What can hang from each mark:
L: T
T: D F L
E: F
H: C D
S: H
W: E
F: E T
C: H K
K: C
D: H T

Known rows, with every way that one mark hangs from another:
(T D F): [ 12  -4   3   4 -31  -8   0 -10   2  25  16  14 -13  -5   3  -7 -14  -7
 -12 -11   4  -3  25]
(W (E (F (T (D H) L)))): [ -6  -1   8 -11 -10 -15   1  -8   3  36   8  15 -23  -7   9  -5  35 -14
  -2  -4  -7  14  28]
(L (T (D (H (C K))) (F E))): [ 10  14  16   2 -36  -3 -10  -6   7  19   9  13 -26  -7   8  -3   8   3
 -11 -11   2 -12  12]
(H C (D (T (F E)))): [  9  26   9   2 -24 -25  16 -13  -3  13  15  14 -14  -5  18 -10 -12  24
 -17 -15   3 -26  20]
(H (C K) (D (T (F E) L))): [  7  31   7   3 -20 -28   3 -14   0  14  10  16 -21  -5  10  -9 -13  16
 -22 -20   7 -35  24]
(D H (T L)): [  0  18   4  -8 -15 -18   0  -5   2  25   0  20 -24   8  19 -23  26  -4
 -11 -17   4  16  14]
(H (D T)): [  1  16   4  13 -28 -20   7  -7  -8  20  11  19 -10  -3  12 -27 -35  20
 -14 -10  -1  -7  17]
(C (H (D T)) K): [  3   9  -2  13 -39 -18 -26  -6  -4  14   8  18 -20  -4 -11 -29 -56   5
 -21  -6   4  -9  14]
(S H): [  4  -7  -6   0 -24  -5  -6  -3   4  23  -1   9  -9 -10   7 -12  10   8
  -7  -1  -9  19  18]
(D (H (C K)) (T (F E) L)): [  6  29  11 -14 -13 -19   1 -11   8  19   2  19 -34   6  16 -12  43  -7
 -18 -24  12  -5  14]
(T (D H) (F E)): [ 11  -5  15  -1 -34  -6   2 -12   3  20  17  17 -23  -4   9 -11  13  -6
  -8 -18  10   6  17]
(S (H (C K) (D (T F)))): [ -2  11  -4  -3 -33 -17  -2  -6   5  17   3  14 -17  -7  10 -11  -8  19
 -15 -11  -2  -8  19]
(L T): [ 11  14   6   8 -22  -3 -10  -2   1  24   2   9 -11 -10   6 -10  -4  10
  -9   2  -9  -4  13]
(E (F (T (D H)))): [ 13   1   8   3 -35 -10   3  -9   1  29   7  17 -28  -2   9  -9  -5   1
  -6  -3  -5  15  28]
(D (H (C K)) T): [  5  22   5  -6 -21 -17  -1  -4   3  12   2  20 -38   1  13 -17  26   3
  -9 -13   6 -14   0]
(K (C (H (D (T L))))): [ 12  14  -1   4 -17 -23 -17  -4  -2  22   1   7   2  -1   8  -7 -14  21
 -13  -9  -4 -24  25]
(L (T D (F E))): [ 11  12  15   8 -34   0  -4  -7   4  24  11  11 -14  -8   7  -7  -5   4
 -15  -7  -3  -5  17]
(D (H (C K)) (T F L)): [  4  27   4 -17 -13 -22  -2  -9   9  22   0  19 -33   9  15 -11  35  -8
 -16 -22  11  -5  16]
(F E (T (D H) L)): [ 10  17  23  10 -36  -4   4 -13   3  13   7  12 -27  -4  14 -16  18   2
  -6 -22  -1  26  14]
(K (C (H (D T)))): [ 13  12  -1   6 -22 -20 -16  -3  -4  19   2   8   1  -2   6 -10 -18  24
 -11  -6  -4 -27  20]
(S (H C D)): [  2  -1  -4  -2 -29 -16   0  -5   3  18   5   8  -7 -12  15  -3  -2  25
  -6  -6  -7  -1  23]
(H C): [ 21   9   0   0  -9 -16   2  -9   1  12   7   6 -13 -14  10   4  17  10
  -6  -2  -3 -23  17]

Rows:
[ 13  19  22  15 -34  -3   6 -15   2  13   8  10 -21  -7  10 -14   7   2
 -12 -19  -4  20  18] => (F E (T D L))
[  1  21   8   7 -23 -22  10 -11  -5  25  11  18  -8   1  14 -23 -25  14
 -20 -17   3   0  27] => (H (D (T (F E) L)))
[ 15   7   7  -4 -27 -16   4 -11   4  29   6  15 -27  -1  14   1   6   0
  -8  -7  -4  12  36] => (E (F (T (D (H C)) L)))
[  3  11  -3   7 -35 -20 -26  -8  -1  19   8  17 -18   0 -10 -25 -52  -1
 -25 -10   7  -5  22] => (C (H (D (T F L))) K)
[  5  14  10   4 -36 -10  -2  -8   6  20   4  13 -25   1  12 -13   3   0
  -4 -18  -3  24  18] => (F (T (D H) L))
[ 15   6   7   2 -34 -12   0  -9   3  24   6  17 -34  -4   6  -4  -3   1
  -7  -4  -3   2  26] => (E (F (T (D (H (C K))))))
[ 11   5  12 -10 -21 -15  -5 -17  10  23  12  13 -22  -3  12   5  30 -13
 -14 -27  14  -2  31] => (T (D (H (C K))) (F E) L)
[  6  28   4  -3 -19 -30  13 -13   0  19  12  13 -11  -2  20  -6 -13  20
 -18 -18   3 -22  29] => (H C (D (T F L)))
[ 12   4  13 -12 -20 -16   1 -17   9  24  14  12 -18  -2  18   6  31 -11
 -12 -26  12   4  33] => (T (D (H C)) (F E) L)
[  8   0  13  -8 -22 -12  -1 -16   7  28  13  14 -16   0  14  -3  24 -14
 -13 -25  12  15  32] => (T (D H) (F E) L)
[  5  26   3   9 -25 -26   1  -9  -3   9  11  17 -23  -8   8 -13 -25  22
 -16 -12   3 -40  14] => (H (C K) (D T))
[  6  -1  -3  13 -37 -17 -31  -6  -4  14   9  15 -16  -8 -13 -23 -54   6
 -16  -3   4  -9  17] => (C (H D) K)
[  1  20   5 -15 -15 -18   3  -7   6  30   1  21 -24  12  18 -22  26  -9
 -14 -20   8  19  19] => (D H (T F L))
[ 14   6   6   3 -27 -13   3 -11   2  32   6  15 -21  -2   9  -3  -8  -3
 -11  -5  -7  16  38] => (E (F (T D L)))
[  5  24   4 -15 -11 -23   4  -7   5  19   2  17 -26   5  24 -10  39   1
 -11 -19   4   1  14] => (D (H C) (T L))
[  4  26   4 -11 -13 -22  -4  -7   6  17   0  18 -33   4  17 -12  34  -3
 -13 -19   7  -8  11] => (D (H (C K)) (T L))
[  7   8   4   3 -33 -19  -8 -11  -3  21  13  13  -5   1   7 -22 -38   8
 -22 -10   2  13  26] => (C (H (D (T (F E) L))))
[  4  -5   2  -3 -22 -17  -9  -9   4  25   9  14 -15  -3  15  -2  12  -8
  -5 -18   4  10  27] => (T (D H) L)
[ 11   4   3  -6 -15 -16 -12  -5   3  12   3  14 -31  -8   7  -6  31   4
   1  -7   6 -15   7] => (D (H (C K)))
[ 12  15  -1   1 -17 -22 -15  -5  -1  25   1   8   3   1   8  -7 -14  19
 -15 -11  -2 -22  28] => (K (C (H (D (T F L)))))
[ -3   1   8  -9 -13 -15  -2  -7   3  29   9  16 -31 -10   3  -3  35 -11
  -1  -2  -5  -2  20] => (W (E (F (T (D (H (C K)))))))
[  4  29   2   6 -20 -30  -1 -10  -2  12   9  16 -20  -6  10  -9 -18  18
 -18 -17   3 -37  21] => (H (C K) (D (T L)))
